What can hang from each mark
K781: K211 K377
K627: K300 K500 K542 K781
K500: K377 K627
K300: K211 K377 K627
K211: K500 K542
K377: K300 K500 K542 K781
K542: K211 K627

Each row was made from one small tree. Brackets hold a mark, then the marks that hang from it, in the order of their numbers. Every link used is in the known rows. Write each row's tree.
(in the rows, 128 means zero)
Known rows
(K300 K211 (K377 K542) (K627 K500)): [131 119  46 111 119  81 152 101 127 112 160 118 151  28  82 117  88 122
 124 120 142 156 134 127 159 108 103 131 110 123 118 118 151 145 113 134
  99 121  88 122 140  99 123 107 138 130 140 124 135 102 125 146  88 122
  72 181 147 209]
(K211 (K542 (K627 K500 (K781 K377)))): [138 122 109  13 131 147 122 149 140 143 127 130 138 163 157 125 105  87
 137 124 136 116 126 127 150 139 119 125 146 141 126 130 154 118 150 130
 147 107 146 117 112 146 142 119 155 118 146 134 136 136 138 145 151 138
 152 116 124 147]
(K300 (K211 (K500 K377)) (K627 K542 K781)): [111 135 102 100 128 106 146 108 125 125 146 122 147  84 110  86  60  92
 125 118 151 154 122 112 140 112 125 143 145 121 123 129 114 123 124 116
 137 131 118 105 136 131 134 117 155 129 148 130 130 109 133 170 124 125
  78 137 144 185]
(K542 (K211 (K500 K377 K627))): [129 152 133  65 130  77 126 130 112 159 123 152  86 136 134 113 176 129
 116 129 114 135 124 115 118 121 131 145 166 120 133 120  90 114 127 113
 161 121 112 111 139 117 139 101 128 144 141 140 124 113 125 156 142 124
 117 112 123  69]
(K211 K542): [114 122 151 118 136 142 148 154 121 143 116 124 160 121 158 112 119 129
 127 128 138 123 107 123 124 113 116 123 148 113 133 120 140 121 135 117
 137 117 135 106 109 116 125 107 132 135 124 138 135 159 137 151 127 132
 164 123 125 125]
(K627 (K781 (K377 K500))): [130 124 174 150 128 157 109 128 142 125 117 122 116 130 147 120 107 119
 136 126 137 111 123 123 119 146 117 125 144 128 128 132 125 121 130 161
 147 138 143 151 129 134 124 134 113 116 126 121 123 135 132 104 125 131
 129 129 117 160]
(K542 K211 (K627 K300 K781)): [143 135  91 103 132 110 100 131 126 156 131 104  75 156 162 162 143  64
 133 122 134 116 142 122 143 163 151 158 139 125 120 145 150 123 144 159
 178  99 132 123 134 145 146 138 132 103 147 129 134 105 144 155 163 130
 133 110 138 127]
(K377 (K500 K627) K781): [102 146 154 123 124 154 138 123 114 107 112 124 113 128 160 105 164 118
 116 135 113 124 125 131 107 119 133 136 116 116 126 115  80 146 127 105
  88 158 127 141 116  97 129 139 112 131 108 118 115 101 109  79 107 125
 107 113 129  75]
(K781 (K211 K500 K542) K377): [171 115 142 119 129 111 108 152 136 153 124 176 142 145  73 122 112 210
 153 129 127 112 116 135 140 115 114 107 156 135 146 135 174 119 118 128
 138 114 135 132 133 158 127 114 130 148 138 130 142 166 130 140 148 127
 158 121 101 128]
(K781 K211 (K377 K300 (K500 K627) K542)): [140 130 121 196 120 130 106 116 145 112 115 135 118 154  86 159 169 201
 139 139 106 113 146 152 124 130 141 114 106 146 127 140 129 135 117 146
  98 150 124 175 155 148 119 145  90 138 109 109 126 115 106  56 132 125
 119 128 113  72]
(K627 K300 K542): [119 138 150 178 134 195 119 134 138 132 125  94 133 132 188 148  73  92
 125 123 147 132 126 118 129 150 150 156 140 114 127 131 133 106 139 151
 172 126 153 135 124 151 131 149 135  98 142 133 130 116 161 148 135 134
 128 114 150 181]
(K377 K300): [104 135 166 197 128 135 133 132 126 131 116 111 132 103 150 125 169 132
 121 129 135 123 125 126 122 129 137 136 124 128 134 126 127 121 134 153
 128 129 126 126 135 109 117 119 106 121 109 121 126 146 135 109 107 130
 153 133 130 111]
(K627 (K542 K211) (K781 K377)): [141 118 162 151 138 126  99 122 150 141 128 110  98 158 137 151  74  92
 138 120 140 106 130 120 139 169 151 130 145 116 115 146 137 100 130 173
 185 114 148 154 137 168 134 157 126 105 153 131 134 105 147 148 168 133
 139 116 130 165]
(K500 (K627 K542 K781)): [ 83 157 154 117 140 162 146 128 132 137 113  92 136 144 174 116  69  70
 120 121 134 125 116 117 126 137 154 155 155 110 130 121 108 104 136 146
 157 140 137 128 109 139 142 126 133 104 148 132 121  85 144 138 142 135
  94 103 145 125]
(K211 K500): [123 137 187 109 127 106 127 149 116 145 118 148 126  97 143  89 138 140
 134 129 135 129 106 119 122 111 113 127 155 126 139 119 129 125 130 115
 146 120 135 103 118 113 122 107 140 132 129 133 129 168 140 153 114 127
 144 118 117 129]
(K377 (K781 K211)): [119 129 161 222 135 121 129 132 121 126 119 134 123 132 114 132 122 156
 127 127 121 112 119 135 115 142 138 128 120 116 141 127 144 139 115 141
 117 132 131 144 113 121 122 138 100 121 124 120 127 125 127 116 123 124
 143 126 127 114]
(K781 (K211 (K500 (K627 K300)) K542)): [137 131 110 106 131 133 130 144 120 153 134 146 160 156 112 122 106 165
 139 130 128 134 119 131 126 107 131 145 154 120 152 129 154 125 130 106
 140 129 133 112 119 148 137 116 144 139 137 136 135 141 135 152 146 128
 124 104 119 109]
(K211 K500 K542): [136 114 163  56 129 122 139 157 115 145 127 150 161 124 141  92 125 137
 138 131 137 133 105 122 126  95 107 113 149 122 135 121 138 124 137  83
 133 117 141  89 109 122 125 110 163 148 124 143 135 184 135 165 129 130
 163 110 112 124]
(K542 K211): [125 132 152 167 135  69 120 136 117 159 119 128  92 108 142 131 161 129
 123 126 132 115 118 120 127 142 133 139 151 109 129 130 132 121 128 155
 170 101 121 124 137 111 126 114 108 126 134 131 135 128 138 153 136 126
 157 125 126 106]
(K542 (K627 (K300 K211) (K500 K377) K781)): [128 143  75  68 129 173 114 118 137 135 146 110 106 156 173 145  95  54
 114 122 136 142 148 119 135 162 123 165 144 143 132 132 118 122 152 156
 171 123 134 124 126 147 145 135 143  94 153 126 120  91 144 150 140 134
  98 121 146 182]
(K377 (K542 K627)): [109 143 138 125 130 107 135 145 124 125 101 112 110 116 158 140 153 110
 131 132 120 117 122 135 134 128 131 108 117 138 111 126 135 137 131 127
 127 112 129 119 113 119 126 121 121 120 123 125 127 136 129 129 131 130
 143 121 134  93]
(K377 (K300 K627) K500 K781): [108 126 119 158 113 135 130 107 121  86 126 116 129  96 137 110 199 123
 123 133 126 130 140 134 122 120 142 134  75 134 114 126 105 156 127 103
  55 153 125 144 143  89 120 146 114 136  91 110 124 123 104  56  87 123
 118 146 132  94]
(K781 (K211 (K500 (K377 (K300 K627))))): [125 147 113 153 125 105 125 127 125 139 129 156 130 114  98 110 147 177
 129 128 125 136 128 126 123 120 128 143 148 141 146 125 147 128 117 121
 130 132 121 121 143 131 126 100 121 142 133 127 128 140 126 131 123 123
 109 135 122 109]
(K781 (K377 K300 K500)): [139 129 165 164 118 149 103 129 141 121 111 136 110 113 131 127 183 167
 132 134 127 111 134 132 128 131 122 120 126 141 126 131 119 122 128 156
 118 136 129 156 155 122 117 127  96 133 107 112 127 142 121  72 108 128
 146 138 115 115]
(K500 (K377 (K300 K211) K542 K781)): [114 122 138 204 127 152 149 102 122  89 128 112 120 143 120 153 165 132
 102 137 107 142 143 137  96 126 129 105  80 130 115 126  58 140 120 114
  88 158 112 139 130 110 115 156 104 135  95 124 108 112 104  94 112 125
 126 139 136  96]
(K211 K500 (K542 (K627 K300))): [150 126 114   5 124 146 124 160 117 148 129 142 141 144 153 112 139 109
 142 131 135 134 121 125 145 103 119 126 142 136 129 129 152 127 146  81
 136 107 142  83 112 139 140 116 175 139 132 141 137 169 138 167 142 132
 152 100 123 123]

Write each row's tree
[107 136 154 160 132 164 147 121 122  99 113 123 112 150 152 145 144 122
 106 133 103 134 129 128  91 133 124 106 107 128 118 114  66 135 119 106
 108 152 127 139 112 111 123 140 110 131 113 134 108 115 113 109 118 127
 124 130 135 100] -> (K500 (K377 K542 K781))
[159 123  99  91 125 137 126 135 121 127 143 148 127 111  84 121 128 149
 136 128 117 123 132 136 143 115 116 114 115 131 130 121 184 146 107 106
  97 123 110 115 114 129 131 119 139 145 131 132 131 138 121 136 125 122
 109 134 126 135] -> (K300 (K377 (K781 (K211 K500 (K542 K627)))))
[144 122 101 177 124 202 115 110 136 118 155  93 131  86 140 140  71 109
 123 127 146 147 144 124 140 132 121 149 120 108 119 132 145 127 124 145
 146 138 121 135 141 146 124 154 133 115 131 126 129 104 145 144 120 125
  82 131 151 219] -> (K627 (K300 K211 (K377 K500)) K542)
[114 135 138 193 134 153 139 118 125 103 118 130 115 160 125 154 135 151
 111 134 100 130 133 135  92 141 128 110 108 130 125 119  92 139 112 114
 111 151 126 148 115 126 123 143 102 133 117 131 111 111 112 108 129 125
 118 130 131  95] -> (K500 (K377 K542 (K781 K211)))
[116 123 127 166 129 167 151 113 119 107 133 123 135 142 124 132 158 131
 101 133 117 142 138 129 103 119 124 120 104 123 128 124  73 130 125 115
  98 152 111 125 130 110 123 136 111 142 104 128 114 120 110 111 116 126
 133 134 134 105] -> (K500 (K377 (K300 (K211 K542)) K781))
[113 136 135 110 126 170 126 113 135 111 136 132 118 154 167 134 149 103
 101 130 119 139 142 122 109 154 125 144 120 144 136 115  79 122 142 132
 130 143 139 142 128 114 126 138 126 114 127 129 112 109 127 107 112 132
 127 136 134 134] -> (K627 (K500 (K377 K300 K781)))
[134 111 159 109 130 141 110 120 154 118 135 120 128 162 149 151  75  93
 134 125 135 122 130 126 126 164 121 123 128 140 127 132 118 116 144 165
 157 129 157 158 120 146 126 154 138  96 143 128 123 119 141 119 133 138
 136 134 121 193] -> (K627 K500 (K781 (K377 K542)))
[171 108 136 138 124 118 105 141 139 143 130 167 148 154  65 134 143 211
 151 132 126 114 131 141 141 115 127 108 133 144 143 141 171 119 122 131
 121 122 133 135 146 159 123 126 127 150 123 125 141 170 124 117 143 127
 165 126 101 113] -> (K781 (K211 K500 K542) (K377 K300))
[135 120  44 105 124 101 167 120 115 134 151 123 173  22  75  91  91 140
 127 117 150 149 120 121 162  81 101 131 134 106 124 117 176 138 105 123
  93 116  77  98 136  97 130  77 134 154 135 130 144 124 124 163  94 121
  87 175 143 188] -> (K300 (K211 K542) K377 K627)
[151 118 115   5 126 158 123 152 122 142 137 130 147 161 155 117 112  85
 146 128 139 135 124 123 140 113 122 129 138 134 127 133 151 128 150  86
 142 114 150  87 108 148 141 129 183 130 134 142 134 165 140 167 150 134
 143  98 122 141] -> (K211 K500 (K542 (K627 K300 K781)))
[114 114 144 182 141 141 132 135 134 141 133 114 157 151 130 130  71 125
 137 124 140 117 117 128 118 142 128 135 144 115 143 135 168 126 130 149
 155 128 144 127 109 146 126 131 127 118 134 131 131 143 139 146 148 131
 138 120 122 153] -> (K627 (K781 (K211 K542)))
[121 140 103 111 122  77 156 117 107 125 136 150 135  62  91  78 125 137
 118 122 136 153 118 118 134  92 113 134 138 122 131 119 100 138 115 103
 100 130  98 104 139  95 130  98 133 147 132 125 129 118 117 150  96 119
  95 151 135 140] -> (K300 (K211 (K500 (K377 K781))) K627)
[ 97 150 137 113 141 126 136 122 130 147 122  96 117 153 162 129  89  70
 121 121 132 122 123 118 128 145 162 158 153 105 125 129 110 105 135 148
 169 129 132 131 120 142 144 133 131 108 151 133 126  79 141 148 157 132
 101 103 143 110] -> (K500 (K627 (K542 K211) K781))
[125 129  93  22 127 164 134 139 129 125 130 132 133 168 162 129 159  92
 117 131 120 129 138 130 135 132 126 127 120 146 123 122 120 129 147 100
 116 121 136 112 114 127 139 124 150 130 127 134 126 128 123 127 139 134
 147 117 133 102] -> (K211 (K542 (K627 (K500 (K377 K300 K781)))))
[121 140  96   4 131 152 135 152 130 144 123 136 133 151 175 118 137  95
 119 128 127 129 127 123 139 131 113 133 154 142 129 117 134 120 147 109
 147 110 137 104 112 128 140 101 149 130 143 138 130 135 134 154 142 135
 142 117 133 117] -> (K211 (K542 (K627 (K500 K377))))
[142 102 167 152 128  70 124 123 113 108 129 131  99 148 115 154 165 124
 133 136 110 124 127 137 112 130 139  93  79 117 108 135  97 149 122  91
 104 125 133 131 117 114 119 173 135 133 109 133 126 136 114 127 135 124
 160 117 119  87] -> (K377 (K542 (K211 K500)) K781)
[149 113 107 148 123 167 124 121 126 108 146 134 133 104 101 124 133 160
 129 133 118 124 136 137 125 121 108 116 104 120 128 119 165 154 105 108
  88 145 115 137 120 118 121 134 119 146 113 127 127 133 112 105 113 121
 102 141 124 143] -> (K300 (K377 K500 (K781 (K211 K542))))
[120 114  87 136 121  57 127 105 131 113 139 108 124 114 127 159 181 109
 127 130 129 138 145 133 139 137 152 132  85 136 107 137 118 137 138 127
 111 116 125 138 154 110 122 144 131 122 118 125 135 115 121 110 121 129
 140 149 135 108] -> (K377 (K300 (K627 K500)) (K542 K211))
[115 105 115 176 120  77 147 102 123 100 143 102 157  91  93 127 132 115
 137 130 140 148 133 134 134 104 135 115  79 130 113 141 113 147 129 115
  86 137 116 114 141 112 114 148 142 130 103 120 130 140 116 117 106 125
 120 147 131 138] -> (K377 (K300 (K211 K500) (K627 K781)) K542)
[135 115 157 213 136 125 113 125 147 127 121 121 128 155 102 158  77 150
 145 125 128 108 126 136 120 153 132 113 130 129 133 141 154 124 119 172
 147 132 141 160 125 157 122 146 107 113 134 123 128 127 132 116 146 130
 135 132 118 154] -> (K627 (K781 K211 (K377 K542)))
[154 135 143 142 126  96 113 135 135 139 113 163 121 150  69 139 122 203
 148 132 110 116 123 142 132 116 132 108 141 139 138 132 140 123 112 133
 125 129 126 149 136 154 128 125 116 139 137 123 131 127 121 114 141 126
 125 121 108  94] -> (K781 (K211 (K500 K627)) (K377 K542))
[126 114 145 189 136 133 137 138 120 125 125 135 145 148 113 134 115 155
 129 129 122 115 118 137 117 132 134 120 116 114 138 128 147 140 120 120
 108 131 135 134 106 127 124 141 115 131 121 127 131 135 124 124 132 126
 154 121 123 112] -> (K377 (K781 (K211 K542)))
[165 122 135 108 119  77  97 132 136 131 114 142  83 143  98 159 202 150
 144 134 113 110 143 140 148 131 142  97 105 151 109 144 129 125 129 138
 120 106 122 139 156 141 127 138 120 136 119 121 134 140 117 104 143 128
 163 127 115  79] -> (K781 (K377 K300 (K542 (K211 K500) K627)))
[142 126 106 217 123  92 116 119 145 120 116 135 134 121  66 160 143 201
 146 127 122 113 137 145 143 130 146 113 108 146 127 140 163 130 111 161
 101 126 119 165 158 144 121 127  94 134 124 113 138 127 118  84 125 125
 136 155 121 111] -> (K781 K211 (K377 (K300 K627) K542))
[107 144 133 105 127 162 126 120 138 127 133 130 121 138 175 127 146 108
 102 129 126 141 137 118 114 152 118 152 142 144 140 114  92 113 145 144
 154 136 138 135 134 117 127 118 126 113 135 132 116 119 136 120 114 134
 125 136 134 141] -> (K627 (K500 (K377 K300)))
[115 134 100 109 125  84 153 111 115 131 142 134 144  73 100  79  90 111
 124 119 147 154 118 112 132 103 112 143 150 120 133 125 110 131 121 119
 126 132 106 102 137 109 132  99 141 137 140 127 127 121 126 161 107 123
  83 149 135 173] -> (K300 (K211 (K500 K377)) (K627 K781))
